Each row comes from the steps of one walk. Every step used is in the known rows, and no mark comes twice. Write the walk behind each row, first mark first.
(in the rows, 128 means zero)
Known rows:
U > N > S > V > X > R > E: [161 141 152 128 155 174 144 178 105 117  70 116  90 112 155 143 208 116
  79  82  89 137 140 117 100 133  63 102 191 112 154]
U > N > S > V > X: [134 159 153 124 164 156 151 190 132 110  66 112  91 122 147 162 222 117
  77  62 105 148 144 104  92 125  67 110 180 121 149]
U > N > S > V: [137 147 155 122 162 154 152 193 131 127  67 115  79 120 154 176 224 122
  86  62 114 133 156 116  95 130  75 121 178 125 144]
E > R > X > V > N > U: [128 168 150  94 117 144 143 182 157 116  88 136 110 123 147 141  83 103
 130 132 131 125  58 110 160 133 102 112 193 110 115]
M > G > L > R > X > V: [216 131 154  95  68 180 143 149 131 136  80 165 124 181 151 130  92 121
 173 159 112  84 132 114 113 152 143 117 173 167 132]
X > V > N > S: [152 158 152  93 121 130 129 161 183 123 116 133  92 118 164 173 174  98
  56 112 112 131  95 123 114 124 103 138 207 120 111]
G > L > R > X > V > S: [226 140 127  77  65 132 145 154 161 134  80 166 129 180 162 111 108 121
 172 185 100 101  93 121  92 137 142  80 175 152 164]
L > R > X > V: [208 141 123 105  84 158 134 166 155 137  97 148 116 153 177 106 101 132
 184 178 106  74 118 123 130 130 117  90 211 161 127]
G > L > R > V: [216 115 124  95  92 138 154 150 169 142  67 155 153 152 181 129 110 122
 168 188 110 114  97 135 119 149 133 102 159 156 165]
V > X: [145 152 139 129 152 133 131 112 157 110 105 131 148 133 161 127 132 116
 118 118 111 129 104 101 121 141 122  99 158 135 131]
X > R > L > M: [195 111 121  94 102 161 124 141 139 165  99 141 109 117 195 153 152 114
 146 145 142  94 149 161 108 165 133 113 161 161  91]
U > N > S > V > X > R: [141 156 149 127 149 163 139 177 125 115  65 114  85 116 158 153 222 119
  71  71 103 137 139 109  86 130  69 108 181 129 145]
X > V > R: [178 144 148 110  94 142 122 114 167 129 121 151 124 113 171 130 159 108
  99 131 130  92  83 121 115 140 130 107 178 125 111]
G > L > M: [197 113 125  91 108 130 172 152 152 159  76 153 133 147 185 143 161 112
 156 146 117 113 130 151  94 153 147 138 114 147 137]
G > M > L > R > X > V > N: [185 129 112  66  94 168 138 154 178 145  92 142 120 137 168 125  98 114
 111 125  79 117 106 134 105  99 123 115 186 141 176]
X > V > S > N: [180 152 165  94 134 114 119 126 182 132 134 131 103 122 171 133 172 106
 100 103 134 110  95  92  77 118 117 111 191 127 114]
U > N > S > V > R > X: [134 149 143 117 132 171 147 214 129 109  69 125  91 115 155 157 214 124
  84  63 114 129 139 105 100 132  72  89 182 115 151]
G > L: [186 131 136 105 107 115 155 116 143 138  73 158 132 156 170 157 128 117
 147 134 109 123 105 127  98 163 151 113 131 138 141]
X > R > V: [159 105 151 126 117 149 111 119 148 131  97 148 130  99 206 137 122 119
 130 147 132  85  98 130 137 160 123 111 177 138 121]
R > V > S > N > U: [123 136 160 102 171 142 121 179 186 113 126 119 137  92 179 149 142 105
 106 114 159 121 100  91 121 126  99 101 180 116 142]
V > X > R > L > G > M: [200 135 134  89 120 162 124 102 156 115  92 124 152 138 169 129 111 120
 126 138 110 141 117 120  99 132 118  96 183 163 126]
U > N > S > V > X > R > L: [155 156 143 105 139 169 139 185 119 112  59 117  81 120 154 168 219 113
  79  74 112 149 147 115  83 140  66  95 191 128 136]
M > G > L > R > X > V > N: [203 135 145  84  66 176 137 164 158 131  86 158 129 175 154 131 100 112
 139 150 101 100 109 115 110 146 142 120 180 167 134]
G > L > R > X: [219 134 112  99  73 140 155 155 146 141  63 162 138 176 172 121  94 131
 185 180  96 108 110 128 106 153 141  83 156 162 161]
N > S > V > R > L > M > G: [177 141 140  79 132 205 166 209 148 145  90 116  94 123 141 192 194 110
  80  91 173 122 206 115 115 138 107 124 160 148 136]
U > N > S: [127 141 158 142 155 147 136 176 129 129  83 122 101 114 154 183 210 129
  92  80 107 137 143 127 108 132  79 110 177 118 132]
X > R > L > G > M: [217 112 138  86 109 163 122 107 150 148  93 131 126 136 182 160 107 127
 148 142 127 116 143 146 104 142 134 114 185 176 111]
R > X > V > S > N > U: [150 173 149  91 114 144 124 182 142 103 122 144  89 132 166 128 126 108
 135 114 130  96 105  86 100 131 104  89 203 117 117]
E > R > L > G: [198 130 154  94 156 145 153 145 169 146  80 116 140 146 137 176  80 127
 176 129 161 155 111 126 156 132 127 114 183 150 115]

Which walk is each row?
[157 117 134  95 138 154 145 108 151 153  91 140 127 129 162 159 111 118
 113  93 104 121 140 133 109 118 140 128 142 128 170]  G > M > L
[178 142 150  84 145 179 149 180 135 112  56 105  97 127 152 165 202 122
  85  77 102 159 158 120  75 113  64 112 201 145 150]  U > N > S > V > X > R > L > G > M
[175 150 126 110 115 151 112 106 140 114  96 138 134 129 170 132 126 112
 121 135 117 128 105 113 107 160 123  79 172 147 112]  V > X > R > L
[206 103 121  98 132 177 149 123 148 172  96 133 139 131 158 129  89 124
 135 141  84 113 143 148 128 109 131 114 160 136 189]  G > M > L > R > E
[194 107 135  96  99 185 122 142 133 166 102 142 111 123 184 158 144 111
 146 139 150  86 166 153 113 168 139 123 159 168  84]  X > R > L > M > G
[187 139 131 132 175 167 130 145 167 138 109 120 116 164 150 165  98 131
 151  98 124 135 146 114 134 115 151 153 166 163 166]  M > L > G
[190 125 128 107 101 150 110 112 132 148  97 148 107 125 184 163 126 118
 138 139 138 103 130 140 111 173 136  92 171 155  92]  X > R > L
[181 152 120  73 111 180 135 162 165 145 106 126 108 130 156 123 107 112
 113 124 104 118 137 115  87  90 111 105 177 144 176]  G > M > L > R > X > V > S > N > U
[177 167 137  91 140 171 152 167 132 116  75 119  79 133 146 180 170 111
  82 102 142 144 175 102 102 141  94 103 184 142 140]  N > S > V > X > R > L
[151 145 153  91 112 129 145 165 166 121  84 141 122 128 156 132  88 112
 138 120 123 124  49 108 153 132 109 103 195 106 118]  E > R > X > V > N
[202 125 146 106  82 184 144 153 132 142  79 157 138 182 150 136  85 128
 174 153 115  90 143 111 119 157 150 109 154 174 139]  M > G > L > R > X
[123 126 163 102 158 138 149 179 195 125  82 118 148  94 157 174 112 109
  91 119 147 160  62 115 177 125  91 118 187 101 142]  E > R > V > N > S
[210 128 139  85 149 153 139 149 166 132 102 123 129 161 158 184 108 128
 175 126 146 137 152 131 124 142 135 115 195 168 111]  R > L > G
[138 126 166 112 159 139 149 140 169 112  77 128 167 105 157 131  90 114
 141 135 144 145  52 102 174 132 101 101 176 103 142]  E > R > V > X
[180 140 154  98 113 189 134 172 165 138 100 130 142 150 149 142 109 110
 131 151 141 111 138  96 107 139 128 117 154 172 148]  M > G > L > R > V > S > N > U
[204 159 109 107 117 172 118 178 170 138 113 133 100 152 158 114 110 121
 143 118 113 112 122  96 102 110 125  92 194 152 173]  M > L > R > X > V > S > N
[188 143 103 135 138 171 123 149 166 163 103 133 114 150 154 142 107 127
 147 135 114 112 143 127 132 124 148 118 159 166 173]  M > L > R
[199 117 158  73 147 148 163 134 172 151  73 114 150 140 139 173  75 127
 167 128 151 158 113 133 148 121 125 115 180 146 123]  E > R > L > G > M
[189 142 119  75 134 166 153 161 151 128  75 124  97 132 180 121 171 102
 120 111 135 110 149 112  91 147 117 117 161 163 132]  S > V > X > R > L > M
[139 133 151 118 135 157  99 146 166 127 120 127 123  88 195 137 137 107
  98 138 150 102 103 106 112 142 108 101 176 139 124]  X > R > V > S > N > U
[169 149 165  95 123 128 143 158 159 124  92 133 119 128 155 124 100 117
 148 108 140 124  62  84 126 122 104  85 194 108 122]  E > R > X > V > S > N
[193 123 135 104 143 168 156 151 148 135  98 130 122 117 167 121 148 111
 105 105 131  96 127 109 125 148 128 101 157 126 160]  S > V > R > E
[120 151 135 114 151 136 130 177 198 129 114 115 121 114 162 194 166 111
  42  97 114 158 118 120 126 128 108 125 176 131 131]  V > N > S
[184 180 106 109 121 187 116 196 160 135 118 128  88 148 148 123 106 113
 135 129 121 113 131  98 110 109 119  99 190 153 169]  M > L > R > X > V > S > N > U
[231 140 118  88  56 137 154 151 143 134  66 168 121 177 174 113 101 123
 184 185  92  99  98 128 100 147 135  90 175 155 150]  G > L > R > X > V
[185 110 135 137 129 166 128 123 143 141 127 141 167 103 165 123 128 119
 108 138 116 105  96 131 149 153 130  79 153 108 144]  V > R > E
[154 154 150 108 163 154 167 176 141 136  82 119  76 132 149 194 173 121
  91  90 145 127 189 102 117 133 106 130 172 137 147]  N > S > V
[177 132 119  98 105 159 121 134 166 134 112 140 153 117 162 162 144 115
 108 122 153 121 110 128 121 162 136  66 155 135 115]  V > R > L
[195 121 154 102 100 184 142 143 153 127  78 149 162 162 153 129  98 117
 152 161 116 110 120 108 124 150 135 113 158 165 151]  M > G > L > R > V > X
[214 113 142  62 140 155 150 134 168 139  93 121 140 151 159 181 106 128
 166 124 135 141 155 139 112 127 130 116 190 163 121]  R > L > G > M
[200 122 151 115  95 175 142 132 144 154  85 148 141 174 149 146 103 124
 157 154 118  98 147 119 118 153 157 124 141 181 139]  M > G > L > R
[186 170 123 101 102 165 125 191 169 134 117 128 107 140 168 105 115 122
 151 167 122  90 124 100 108 115 103  85 208 164 129]  L > R > X > V > S > N > U
[142 118 144 114 119 155 108 155 175 122 102 135 125  90 199 160 143 110
  71 134 124 119  93 128 135 145 101 116 192 131 126]  X > R > V > N > S
[215 126 109 139 147 186 130 152 140 166 109 135 121 146 151 128  91 123
 154 149  97 111 143 137 151 128 138 111 172 144 184]  M > L > R > E
[218 153 114  77  61 145 153 184 163 127  71 155 118 168 165 137 121 116
 130 172  86 129  97 129  98 135 116  94 187 151 156]  G > L > R > X > V > N > S
[162 149 110  69 100 183 135 172 172 142  95 136 111 133 158 132  95 106
 102 136  89 117 120 136 112  98 116 122 182 144 171]  G > M > L > R > X > V > N > U
[178 115 156  84 137 169 161 168 151 168  82 125 133 128 142 170 115 112
 167 125 172 128 134 137 156 147 129 124 153 137 100]  E > R > L > M > G
[161 112 154 116 130 141 101 126 172 129 116 132 134  92 205 128 139 116
 106 126 143 101  91 105 107 141 114  94 178 137 130]  X > R > V > S > N
